What can hang from each mark
q763: q5 q637
q851: q275
q974: q275 q895
q271: q585
q895: q5 q317 q974
q275: q851 q974
q317: q585
q637: q707 q763
q307: q5
q585: q271 q317
q5: q307 q763 q895

Each row was made from one small tree. The marks that hang from a mark follow it in brackets, in the order of their numbers. Every link used is in the known rows. Write each row's tree.
In the rows, zero is written as 128.
Known rows
q275{q851 q974{q895{q317}}}: [121 162 139 109  35 113 127 110 181 139 120 109 136 111 128  97 169 186
 143 139 139 154 115 109 146  70 137 123  79]
q307{q5{q763 q895{q974{q275}}}}: [164 132 119 161 153 113  84 149 132 144 108 119 102 118 105 170 136 105
 105 101  91 126 132 128 109 147 135 119 166]
q307{q5{q763 q895}}: [151 110  94 158 159 112 104 177 129 128 117 137 118 118 116 150 126  95
 109 116 100 102 140 144  92 129 134 106 160]
q851{q275}: [151 150 150 109 112 145 134 123 102  97 160 107 136 118 154 141 147  83
 109 122 117 120 120 148 133  82  94  38 116]
q5{q307 q763 q895}: [112  99  93 161 177 147 143 172  77 108  91 157 134 151 115 155  79 118
  87  96 133 105 147 100 126 175 136 123 142]
q851{q275{q974{q895}}}: [155 155 149 133  77 129  98 102 133 100 165 108 106 136 129 149 172 122
  81 129 118 148 109 132 137  95 119  66  94]
q895{q5{q763{q637}} q317}: [108  96 146  98 195 139 196 114 113 135 104 138 135 131 141 104 104 131
 161  88 184 115 150  89 119 149  99 148 149]
q275{q851 q974{q895{q5}}}: [130 151 121 116  45 114 107 114 200 145 105 114 130 118 129  93 162 179
 169 122 121 177 128 110 112  61 154 124  63]
q271{q585{q317}}: [114 106 102 124  90 132 163 137 118 119 158 120 122 124 195 111  81 104
 169 181  61 100  90 108 122  75  69 111 117]
q763{q5 q637}: [ 91  87 150  76 136 132 115 111  93 119 113 143 180 133 105  94 119  40
 167 170 113 105 170 193  99 111 131  88 103]
q974{q275{q851}}: [143 170 157  92  72 163 127 113 137 123 100 150 142 132 145 101 164 109
 168 108 130 128 132 138 139  76 114  58  88]
q851{q275{q974{q895{q5{q763} q317}}}}: [154 138 153 131 105 131 127 101 134 114 157 123  96 142 134 152 167 150
  85 106 137 158 119 104 145 118 121  96 111]
q851{q275{q974{q895{q5{q307 q763} q317}}}}: [145 133 147 131 118 138 130 118 131 114 160 131  96 148 142 159 162 158
  82 103 143 164 120 100 154 122 131 114 116]
q307{q5{q763{q637{q707}} q895{q317{q585}}}}: [140 116 122 152 176 111 126 168 127 138 138 160 101 122 119 146 123 114
  94 147 134  92 126 163 136 158 134 129 183]
q271{q585}: [100 129  93 111 105 111 148 133 109 107 130 101 127 120 164 116  78 105
 174 175  59 110 108 125 107  96  71 102 116]
q895{q317{q585} q974}: [125 161 157 124 104  92 140  97 120 151 152  23 119  53 154 128 109 151
 124 143 129 111 106 101 141 129  62 148 166]
q5{q895{q317{q585}}}: [138 132  99 144 139 119 140 150 120 110 130 119 151 142 126 107 104 131
  93 160 176  91 123 149 127 135 102  91 139]
q895{q317{q585{q271}} q974}: [120 153 162 127 117 108 136  79  96 150 163  26 118  34 148 141  99 145
 124 155 141  90 101  86 135 128  73 161 174]
q5{q307 q763 q895{q317}}: [107  96 105 149 194 149 177 173  75 114 101 160 140 157 125 155  82 147
  76  99 173 102 142  86 155 189 126 148 163]
q275{q851 q974{q895{q5{q763{q637}} q317{q585}}}}: [119 139 150 107  63 112 141 108 188 164 106 141 105 114 127  95 153 206
 150 125 151 167 132 101 144 104 144 143  90]
q637{q707 q763}: [116 166 100 180  60 136 143  96  90  65 202 101 110  98 145 123 127  94
 120 144  55  97  81 137  92 131  98 134  78]
q763{q5{q307 q895{q317{q585} q974}} q637}: [ 91  85 142  98 184 132 120 142  98 146 118 145 169 158 107 126  98 103
 117 173 155 133 160 177 152 170 154 156 143]
q637{q707 q763{q5{q895}}}: [121 135  77 184  78 128 126 112  92  76 191 130 138 130 127 123 131 101
 113 157  57 124 108 160  83 150 134 157  83]
q275{q851 q974}: [122 177 141 115  32 123 107 110 143 142 111  69 143  85 148 113 167 117
 155 142  99 156 118 126 114  51 120  96  72]
q307{q5{q763 q895{q317 q974}}}: [152 124 119 154 167 103 111 159 128 146 122 104 115 106 114 165 126 121
 102 111 112 116 128 120 120 150 125 140 184]

Write each row's tree
[131 108 139 115 158 157 154 112 175 112 120 237  94 205 113 104 139 205
 136  84 201 135 130  94 175 168 165 164 127] => q974{q275 q895{q5{q307 q763{q637{q707}}} q317}}
[ 94 112 139 100 131 125 106 102 101 104 146 136 172 129 115 102 131  43
 163 190 104 105 139 211 109 112 143 115 114] => q763{q5 q637{q707}}
[154 108 121 125 114 142 116 100 184 111  94 212  96 185  97  94 142 174
 156  69 152 136 148  95 115 138 151 109  97] => q974{q275 q895{q5{q763}}}
[134  99 130 142 187 126 126 161 107 145 131 165 103 111 108 151 109 111
  97 143 149  79 136 142 124 158 135 125 184] => q307{q5{q763{q637} q895{q317{q585{q271}}}}}
[103  91  84 149 103 152 145 147  79  98 152 150 148 143 126 122 107 105
 110 124  79 127 150 129  80 154 129 142  76] => q637{q763{q5{q307 q895}}}
[101 118 147 116 184 140 104 122  99 122 136 154 166 181 103 141 127  98
 116 177 153 144 129 191 174 177 180 178 144] => q763{q5{q307 q895{q317 q974{q275}}} q637{q707}}
[159 167 125 157 124 128  73 103 118 117  97  84 142 149  88 142 125  96
 108 122 125 131 115 135 123 144 121  86 117] => q5{q895{q974{q275}}}
[127 150 128 108  56 116 131 115 199 148 113 115 134 123 136  92 166 198
 163 124 147 176 123 102 134  73 147 143  80] => q275{q851 q974{q895{q5 q317}}}
[145 191 173 112  75 131  92  76 130 145 101  55 132  88 127 136 148 108
 163 100  90 150 114 110 135 101 102  98 110] => q895{q974{q275{q851}}}
[149 134 160 128 171 125 118 146 131 165 101 147 109 128 100 162 140 122
 112 107 132 127 133 134 160 163 140 127 171] => q307{q5{q763{q637} q895{q317 q974{q275{q851}}}}}
[153 122 117 159 160  95 114 165 135 157 128 109 100  95 123 162 119 134
  96 119 111 114 129 124 119 153 121 144 190] => q307{q5{q763 q895{q317{q585} q974}}}
[130 150 156  91 172 150 159 121 156 172 110  90 134 134 175 137 134 189
 174  65 178 195 122  68 171 129 132 210 152] => q895{q5{q307} q317 q974{q275{q851}}}
[ 98  93 155  92 188 151 113 129  92 138 105 160 173 184  96 134 115  92
 120 156 165 142 158 171 165 175 166 150 134] => q763{q5{q307 q895{q317 q974{q275}}} q637}
[138 107 127 135 187 123 130 168 120 137 116 159 118 132 106 147 124  99
 101 126 140  94 139 150 130 154 132 115 171] => q307{q5{q763{q637} q895{q317}}}
[111  88  93 125 178 142 157 155 118 126 104 130 128 123 163 122  92 119
 171  71 126 134 156  86  79 118 126 151 134] => q895{q5{q307 q763}}
[126 142 130 114  59 119 129 108 188 157 128 121 118  98 138  96 152 209
 158 141 155 159 120  95 128  76 152 152  91] => q275{q851 q974{q895{q5 q317{q585{q271}}}}}
[120 149  99 174  81 144 126 118 101  99 181 137 128 137 137 142 138 133
 115 136  62 158 106 144 122 162 157 188  86] => q637{q707 q763{q5{q307 q895{q974{q275{q851}}}}}}
[ 94  94 131 108 217 149 202 142 112 128 126 151 129 142 165 123  96 147
 151  93 188 124 137  91 144 155 126 192 165] => q895{q5{q307 q763{q637{q707}}} q317}
[155 124 108 162 156 103  89 157 130 143 113 102 111 102 106 167 124 101
 110 107  85 119 131 130  98 139 131 122 169] => q307{q5{q763 q895{q974}}}
[159 137  94 152 148 104  74 166 150 133 132  83 132 114 119 150 132  91
 120 137  97 123 118 162  98 106 137 116 155] => q307{q5{q895{q974}}}
[102 103 136 120 167 129 114 110  91 114 153 164 169 147  99 112 113  83
 123 214 160  95 135 206 133 152 160 139 142] => q763{q5{q895{q317{q585{q271}}}} q637{q707}}
[152 127 137  89  96 142 164 126 226 147 111 224 110 171 139  66 151 244
 171  96 200 155 140 108 166 112 150 129 109] => q974{q275{q851} q895{q5 q317{q585}}}
